Each row was made from one small tree. Brackets hold a mark, then the marks that hang from it, in alphabetical order. Every link used is in the known rows. Write each row's tree.
In the rows, zero is written as 128.
Known rows:
{zavas muvuve}: [132 144  93 118 143 130 110  91 104 118  70 127 152 124  86 121 116  93
 123 106  93 154  92 133 116 165 149 132 127 114 120 146 129  96 118 150
 105 139 128 139 112 147 145 144 162 115 119 122 123 151]
{vagof repu {tado {zavas {muvuve gunu}}}}: [142 145  90 136 129 147  93  58 119 114  97  63 124 145  58 148 156  99
 131 124  51 127 102 153 140 141 150 115 153 167 111 121  98 115 134 104
  88  79  75 136 121 122 156 132 118 135  65  84 157  69]
{zavas muvuve {tado vagof}}: [ 92 166  83 116 127 138 103  45 134 144  76 118 125 122  87 110 131 111
 132  82  94 172  54 146  99 154 114 147 141 137 129 132 144 109 158 169
 121 184 127 134 120 137 154 171 151  77 128  86 122 148]
{vagof {repu gunu} tado}: [143 151  53 160 120 189 101 139 128 114  54  77 113 156  95 150 129  75
 142 136  94 150 146 170 176 143 151  95 135 155 125 120  80 129 189 122
  61 101  82 145 122 111 124 160 141 117  85 112 137 136]
{zavas {tado dumet vagof}}: [ 95 162  63 141 104 126  95  99 145 146  70 121 125 118  86 129 134 131
 132 126 108 191  74 135  88 138  91 133 125 145 145 118 134 151 222 187
 103 190 141 151 120 119 108 164 161  66 123  86 146 155]
{tado zavas}: [154  94  43 125  92 132  88 108 131 145  75  97 171 152  95 118 120 124
 153 130 107 184 121 127 133 159 117 118 136 139 134 163 114 106 126 152
  71 130 113 145 121 139 155 146 149 118 112 154 163 111]
{pigeb {dumet {peli gelod} tado} zodi}: [118 193  77 138 104 172 101 125 201 175  76 112 129  91  80 147 104  98
 161  89  89 188  90 139 122 166 125 143 130  89 156 142 139 177 186 158
  81 156 137 133 118  82 135 150 166 143  99 148 193 114]
{pigeb {zodi {peli gelod}}}: [166 156  82 133  92 147 111 117 161 123  33 124 136 115  74 124  94  94
 138  98 126 180 111 140 138 179  93 113 166 113 109 161 126 139 155 117
  61 129 151 146 101  96 116 124 163  91 125 119 179 141]
{zavas muvuve {tado gunu vagof}}: [101 148  93 124 112 132  89  71 135 125  68 125 132 110 109  97 116 104
 140  94  87 172  65 142  99 154 126 162 130 147 142 106 147 120 181 163
 112 167 112 126 108 131 141 164 129  71 139  74 128 142]
{repu vagof}: [144 113  81 124  97 143 108 120 135 150  65 117 169 142  94 108 112 103
 138 107  93 176  85 145 130 167 115  99 136 114 117 150 125 122 155 168
  89 176 127 146 125 161 160 162 160 106 119 145 147 150]
{vagof {muvuve gunu} repu {tado zavas}}: [154 142  80 152  78 152  54  93 132 114  83  58 135 155  88 140 162 106
 143 148  46 115 122 130 183 117 123  96 154 163 113 108  83 121 137 107
  84  83  77 124 122 106 154 132 118 129  54 120 186  79]
{muvuve {gunu tado} vagof}: [174 164 112 114  81 181  98 118 136 146  87 110 165 151 113 155 141 114
 126 134  80 169 122 110 105 180 118 157 168 135 139 154 153 141 161 146
 110 127 135 116 123 121 173 107 130 119 129 132 154 128]
{gunu {tado zavas}}: [165 114  29 101  83 150  93 127 143 159  83  95 158 176 100 138 124 137
 158 133 104 210 133 113 124 165 105 119 140 144 161 173 136 111 141 167
  71 122 111 130 121 114 147 134 151 117 129 156 175 110]
{dumet {pigeb {zodi peli}} {tado gunu}}: [163 117  86 151  94 104 116 166 211 124  28 131 145 109  94 140 105  98
 164  82 108 165 131 121  94 153 151 152 125 134 106 123 113 157 165 102
  64 137 133 141  89  82  90 134 165 132  85 138 196 144]
{dumet pigeb}: [148 128  83 144 115 120 113 144 156 128  56 128 146 150  93 138 119 120
 157 113 102 174 111 123 112 146 140 115 137 121 121 152 120 119 129 156
  80 142 146 144 121 149 142 131 165 132 112 155 143 150]
{zodi {peli gelod} {pigeb dumet}}: [145 149  79 119  84 155 125 151 142 134  48 134 153 118  98 134 125 130
 179  61 105 153 116 144 134 148 111 101 148 112 143 105 123 161 169 166
  65 121 139 115 107  80 144 118 166 128 137 126 188 114]
{gunu repu}: [148 132  91 132 122 154 109 155 121 133  63 138 151 146 102 117 102 100
 157 134 118 172 111 132 147 161 131 140 131 124 138 165 147 114 164 161
  95 139 128 112 141 145 132 132 149 130 127 138 128 149]
{muvuve vagof}: [150 137  89 138 104 157  89 121 127 136  71 123 180 138 107 121 124 107
 126 135  97 154 119 135 118 173 130 132 150 131 135 155 125 122 151 152
  95 146 145 145 121 149 167 121 145 113 129 136 140 145]
{repu gunu {vagof tado}}: [146 123  55 136 112 194 112 127 136 147  49  98 140 153  96 127 120  89
 162  98  93 171 100 169 154 154 135  87 143 161 108 146  83 126 193 146
  93 176  97 142 111 123 148 175 163 105  99 138 143 147]
{sanaki {dumet {peli gelod} {tado gunu}}}: [ 99 173  82 144 107 139  96 170 172 113  62  94 115 108  96 151 107 109
 173 148  57 160  99 137  88 128 116 173 137 107 189 109 165 155 190 167
  71 147 150 139 114  85 113 150 147  94 117 165 167 114]
{pigeb {dumet sanaki tado} {zodi peli}}: [134 132  80 136 106 109 116 137 185 168  51 168 186  91  68 151 123  70
 152  59  92 162 113 130  91 174 139 139 107 113 119 134 102 170 142 115
 109 150 113 133  98  62 137 142 191 158  75 145 190 132]
{tado {vagof repu} {zavas muvuve}}: [126 118  77 121 139 127  72  61 124 157  97  86 133 159  66  96 146 114
 124 108  49 160 100 139 108 140 125 134 135 133 129 123 152  96 134 132
  87 145  86 143 144 162 159 129 134 121 106  86 137  93]
{tado {dumet pigeb} gunu {zavas muvuve}}: [124  90  89 137 150  88  66 133 134 109  63 131 124 131  79 137 121 140
 159 119  69 169 105 101  70 141 155 134 113 160 141 125 121 113 156 153
  96 133 119 154  91 126  99 111 161 128 114 112 163 104]
{tado dumet {gunu {muvuve vagof}} zavas}: [142  91  81 140 110 141  35 150 121 125  73 131 163 126 124 110 103 130
 146 162  95 177 153 118 102 134 139 138 133 165 152 129 144 127 211 161
  93 148 118 138 119 127 115  97 129 105 130 125 161 112]
{tado gunu {vagof muvuve} zavas}: [141  93  65 126  68 120  27 113 129 144  68 112 164 144 118  64 130 128
 166 126  53 165 113 104 139 120 105 133 132 150 142 115 144 109 160 145
  84 169  91 121 118 133 146 130 135  91 123 135 173 115]
{sanaki {dumet {peli gelod} pigeb}}: [116 184  93 137 130 126 104 164 173 124  65 113 100 140  72 170 110 144
 175 135  81 173  85 127  74 122 107 122 149  90 162 144 146 134 147 184
  86 157 180 144 129 127 145 121 156 108 129 170 144 107]
{zodi peli}: [167 116  72 126  81 117 128 132 137 108  44 131 165 137  92 123 124 108
 140 105 130 154 118 136 122 161 124 112 139 119 111 143 120 125 137 136
  73 129 138 132 110 121 131 140 158 108 104 142 159 151]
{pigeb {dumet tado} zodi}: [119 148  74 148 107 153 107 137 165 175  83 121 166  85  80 139 111  89
 146 103 100 180 119 125 128 170 146 139 102 108 130 133 102 167 167 152
  94 152 124 137 107  96 133 169 174 141  87 147 175 132]
{dumet peli pigeb sanaki {tado zavas}}: [147 109  44 119 117  82  95 110 229 177  63 130 164 162  83 167 149 121
 183  78  60 172  98 127  60 132 138 148 132 139 153 163 131 123 111 144
  93 166 113 148 124 102 160 129 184 184  68 191 191 101]
{sanaki dumet}: [120 139  78 137 119 119 105 155 104 122  72 110 159 122  79 149 111 115
 139 164 104 168 118 122 103 145 122 126 117 110 145 135 113 128 137 170
  97 149 147 146 120 130 142 158 159  89 125 156 123 133]
{mafas {tado dumet vagof}}: [109 128  59 144 118 116  88 104 136 148  62 110 161 113  60 128 162 135
 130 132  96 184  73 116  84 128  95 114 116 110 135 134 136 135 185 184
  83 182 132 174 117 125 112 133 176  85 135  98 165 142]
{mafas {tado vagof}}: [125 125  57 136 100 133  98  91 137 155  65 105 178 130  77 108 149 122
 142 112  96 182  77 127 110 137 100 120 136 104 129 145 139 115 149 175
  74 173 121 158 132 140 153 137 163  93 137 122 157 140]
{gelod peli}: [170 147  46 123 113 124 100 103 107 112  57 130 160 138  96 134 128  95
 140 110 105 152 100 122 147 150 114 109 154 117 120 154 105 122 139 155
  84 149 128 149 133 136 144 149 173 118 128 144 142 143]
{pigeb {dumet {peli gelod}} zodi}: [130 184  91 126 104 171  94 130 163 159  75 122 135  95  88 149  89 104
 157 101 119 194  92 132 136 177 123 121 132  83 149 148 128 167 180 168
  79 147 139 129 118 105 152 137 146 124 128 133 174 106]
{gunu muvuve repu tado}: [158 156  88 104 125 183 110 172 122 149  73 142 133 169 122 127  84 117
 171 137 123 213 149 121 144 141 125 142 142 120 152 164 197 112 182 185
 103 139 122  81 165 129 107 107 146 132 138 148 119 150]
{zavas muvuve {tado dumet gunu}}: [ 90 152  89 138 130 118  91 111 117  89  60 126 119  93 110 149 109 100
 128 127 106 165  82 132  97 161 137 147 107 154 150 105 110 133 198 170
 111 134 127 145  77 102  92 162 150  73 128  75 146 146]
{dumet pigeb sanaki}: [144 129  92 138 126  94 103 135 166 141  47 161 167 150  90 145 124 104
 159 102  75 166 109 121  91 151 140 126 137 121 128 156 118 118 112 146
  98 144 134 148 117 139 156 117 179 150 110 159 138 153]
{tado dumet {gunu muvuve} zavas}: [138  81  65 133 106 122  55 155 115 112  64 128 150 131 116 113  96 132
 157 154 106 195 150 114 117 118 140 129 113 158 145 119 141 126 201 164
  74 137 104 136 122 123  85 121 141 101 115 132 159 120]
{dumet {tado zavas}}: [141  98  29 137  92 131  95 106 161 158  81  87 166 147  85 123 133 116
 154 108  79 177 119 138 120 145 121 140 128 146 140 154 120 115 137 141
  71 143 113 150 120 111 134 161 174 133  81 170 188 119]
{repu {gunu {tado zavas}} vagof}: [171  89  28  87  81 194  85 136 144 190  75  90 145 194 112 137 114 120
 172  96  87 221 120 131 130 169  98 103 139 153 140 166 125 112 173 166
  83 173  84 137 118 111 157 159 166 114 127 171 173 113]
{dumet tado}: [131 139  59 144 103 137 118 124 158 139  68 108 156 124  97 128 132  99
 141 114  84 158 116 143 119 148 136 146 129 123 134 140 131 128 146 145
  79 146 134 145 122 117 123 166 175 128  87 157 164 158]

Which tree is each row?
[ 96 137  90 140 119 120  95 108 168 193  82 157 181 113  70 113 151 100
 161  78  31 165  83 133  76 137 133 160 116 114 157 120 154 152 167 155
 120 190 111 131 135 106 163 144 187 156  94 142 157 139]
{pigeb {dumet sanaki {tado vagof}}}
[170 104  16  95  85 185  83 136 133 163  71  92 139 189 116 150 120 121
 166 115 108 216 151 113 136 166 116 129 135 156 152 167 126 111 161 155
  71 134  93 134 116  94 139 153 160 119 124 171 165 118]
{repu {gunu {tado zavas}}}
[137 162 103 125 158 154 101 206 150 143  64 162  97 168 101 159  94 149
 181 141 108 216 144 102  93 115 131 136 126 129 153 151 195 126 208 198
 118 152 144  97 155 122  68  81 172 147 132 137 126 151]
{gunu muvuve repu {tado {dumet pigeb}}}
[136 139  81 171 104 152  91 149 132  90  63  82 136 135 104 130 119  87
 143 162  81 143 144 166 163 142 155 110 130 157 147  97 100 135 193 127
  43  77  92 135 114 127 117 139 109 111  98  89 149 127]
{vagof repu {tado gunu}}
[113 110  76 117 152 107  72  69 111 155  87 119 138 131  46 104 147 138
 132 113  65 177  74 114  68 136 118 139 121 144 135 140 147 108 163 157
 117 190 114 156 121 140 120 127 170 105 119  85 146 110]
{tado dumet vagof {zavas muvuve}}
[143 125 109 119 131 173  99 155 126 159  64 150 149 148 114  94  78 100
 167 113 107 190 107 147 151 134 126 118 141 114 115 154 174 109 185 179
 113 186 114  99 165 168 135 130 151 124 125 147 112 152]
{gunu muvuve {repu vagof}}
[122 169  69 140 140 109 120 166 205 163  66 110 128 106  68 188 113 122
 166 126 105 178 102 111  62 131 135 159 102  99 133 140 109 157 142 158
 103 186 154 152 123 101 122 155 170 134  84 172 160 115]
{sanaki {dumet peli {pigeb zodi} tado}}
[161 156  67 125 108 217  78 159 136 152  76  90 127 185 131 162 131  85
 127 136  82 171 171 133 139 175 131 135 146 136 158 137 129 129 183 140
  79 113 106 133 130 114 148 116 131 123 133 131 143 134]
{muvuve {vagof {repu {gunu tado}}}}
[122 114  55 121 133 125  99  70 143 154  90  99 152 134  73 120 139 107
 145  91  61 160  95 137 103 152 141 149 129 145 132 151 127  94 109 140
 100 144 111 150 112 116 138 156 182 140  83 148 170 111]
{dumet {tado {zavas muvuve}}}
[144  83  73 123  88 136  55 119 129 149  70 120 160 144 120  61 102 134
 171 123  83 202 134 130 119 113 128 145 144 151 138 123 175 111 190 151
  72 174  91 120 151 148 133 125 122  93 128 131 142 122]
{tado {gunu muvuve} vagof zavas}
[133 106  82 135 145 152  86 115 112 110  76 115 138 142  82 110 105 105
 181 130  87 160 102 146 146 154 155 139 133 188 147 147 120  99 169 141
 104 112  82 107 115 123 128 123 126 135 119  96 143  94]
{vagof {tado {gunu repu} {zavas muvuve}}}
[153 135  87  93 146 186  79 109 123 171 100 127 145 176  93 134 120 125
 154 125  86 179 110 114 103 181 123 164 154 155 167 184 168  86 144 165
 131 141 119 102 134 129 165  85 141 147 152 124 142  93]
{gunu repu {tado {zavas {muvuve vagof}}}}
[130 175  89 144 130 124  95 147 183 122  50 126  93 139  75 168 121 143
 163 120  85 182  81 125  76 133 116 113 145 111 155 146 157 144 187 179
  79 153 171 153 120 119 102 105 167 121 118 135 169 129]
{tado {dumet {peli gelod} pigeb}}
[172 107  26  91  97 194  78 142 127 165  71 105 130 188 137 135 101 121
 175 113 112 231 173 120 141 137 123 125 143 153 139 160 150  98 174 161
  76 143  86 116 139 103 125 137 151 117 117 182 146 123]
{repu {gunu muvuve {tado zavas}}}
[120 177  92 128  96 161  96 136 153 141  77 121 129 120  95 137 108 119
 165 102  94 173  85 142 127 160 127 117 142  88 169 135 145 153 179 187
  78 134 145 123 127 118 162 133 145 127 125 153 168 111]
{pigeb {dumet {peli gelod}}}
[127 171  91 128 114 116  61 155 158 157  67 141 109 160  82 135 148 165
 160 128  48 182  99  77  71 107  95 122 126 124 149 125 171 130 181 183
 123 194 146 124 123 109  98  91 185 113 127 123 161 152]
{gunu {tado {dumet pigeb} {vagof muvuve}}}
[152 162 147  83 140 181 122 117 121 164  88 133 128 160  86 141 121  95
 148  94  69 177  63 123 115 172 123 159 152 124 121 158 185 112 162 165
 153 161 106  84 138 137 150 122 149 140 130 110 133 121]
{zavas {muvuve {gunu {repu vagof} tado}}}
[147 125  52  87 124 144  94  90 121 153  93 103 142 166  90 137 128 131
 145 110  86 198 111 115 106 171 122 135 136 141 147 163 144  93 115 162
  97 129 109 134 112 119 151 128 160 127 128 140 156 106]
{gunu {tado {zavas muvuve}}}
[151 133  85 134 134 103 103 125 177 159  46 160 174 127  76 155 101  87
 150 102 102 189 113 107  95 168 138 129 130 118 107 167 100 132 115 127
 100 160 128 155 109 127 148 118 178 145 108 138 148 146]
{dumet {pigeb zodi} sanaki}
[157 128  87 128  92 132 111 147 145 145  57 145 170  95  79 137  99 101
 140  90 147 175 117 123 125 182 135 108 110 104 107 138  88 165 158 135
  89 136 123 124 102 101 138 142 155 124 106 130 171 125]
{pigeb dumet {zodi peli}}
[146 141 116 134 133 185  85 152 117 146  71 152 160 143 123 101  92 102
 151 137 115 162 137 137 137 141 138 148 156 130 132 161 169 109 180 165
 119 161 140  98 165 160 147  95 133 133 137 140 108 146]
{gunu {muvuve vagof} repu}
[146 134  88 128 121 146 102  45 116 121  87  88 145 135  59 140 152 112
 145 109  75 140  79 139 125 149 149 125 157 175 103 147  96 108 123 119
 112 112  92 132 107 115 165 143 139 125  76 102 157  88]
{vagof {tado {zavas {muvuve gunu}}}}
[130 150  75 173 142 116 112 150 156 112  55 120 120 136  54 165 136 139
 158 140  94 165 102 130  95 129 140  90 122 159 127 139  90 143 192 161
  89 143 146 158 111 117  96 122 171 123  93 112 150 143]
{vagof {tado {dumet pigeb}}}
[143 159  97 136  90 158 105 140 156 136  54 137 143  96  70 130  92 102
 150  87 121 179 108 135 133 179 107 103 148  97 123 142 112 165 174 135
  73 123 145 129 105  86 132 127 164 111 124 122 184 122]
{pigeb dumet {zodi {peli gelod}}}
[109 154  79 134  61 134  50 109 147 122  57 120 143 121 141  86 120 110
 157 117  77 161  83 121 141 127  96 144 133 146 143  93 132 125 187 167
 100 174 117 115 109 112 137 161 134  61 128 109 160 154]
{zavas {tado gunu {vagof muvuve}}}
[157 160 137 129  91 155  77 138 112 123  66 129 148 143 117 120 124  90
 157 133  80 130 100 101 167 139 122 153 142 121 115 139 146 118 146 144
 133 132 121  90 134 128 140 127 143 134 100 140 151 136]
{vagof {muvuve {gunu repu}}}
[134  93  49 126 120  90  72 112 134 148  67 136 176 140  68 150 136 117
 143 136  81 185 112 110  82 156 114 125 116 153 148 158 112 121 146 150
 100 151 110 165 107 111 127 127 182 127 111 135 172 118]
{tado {dumet sanaki} zavas}
[129 155  79 172 130 157  94 122 126 120  70 117 153 118  66 147 141 120
 125 163  93 141 109 147 102 154 134 107 138 167 141 140  92 147 206 155
 103 153 145 159 107 123 125 115 155 104 112  95 148 143]
{muvuve {vagof {tado dumet}}}
[113 161  60 130 118 118 121 154 161 142  76  97 140 114  81 172 132 118
 155 142  92 156 101 132  75 128 128 160 104 101 162 130 132 140 148 173
  99 171 146 141 127 106 133 171 161 120  89 180 149 122]
{sanaki {dumet peli tado}}
[153 119  88 120  65 130  46  69 128 160  82  99 164 148  93  91 157 131
 154 112  43 149  85  98 130 115  94 139 152 141 110 127 143 113 131 136
 111 172 100 120 133 129 168 134 137 107  93 131 177 103]
{tado {vagof {muvuve gunu}} zavas}
[149 126  64 109 135 163  80 171 124 159  84 135 122 173  97 143  96 149
 174 157 118 229 151 107 112 126 110 135 127 154 165 165 188 112 209 196
 107 147 112 100 153 109  82  93 159 131 131 141 149 117]
{gunu muvuve repu {tado dumet zavas}}
[154 170 119  97 116 153 115  90 110 128  85 115 136 143  91 155 139 104
 126 104  73 169  95 109 103 169 138 159 147 120 125 144 158 118 128 147
 122 118 117 114 113 118 148 129 150 127 116 116 141 129]
{zavas {muvuve {gunu tado}}}
[122 172 100 136 144 100  88 139 191 130  40 157 115 141  70 176 127 123
 167 111  63 174  79 123  55 137 115 126 144 112 164 151 155 144 169 168
  96 160 158 159 116 106 118  91 185 139 119 140 168 133]
{tado {dumet {peli gelod} pigeb sanaki}}
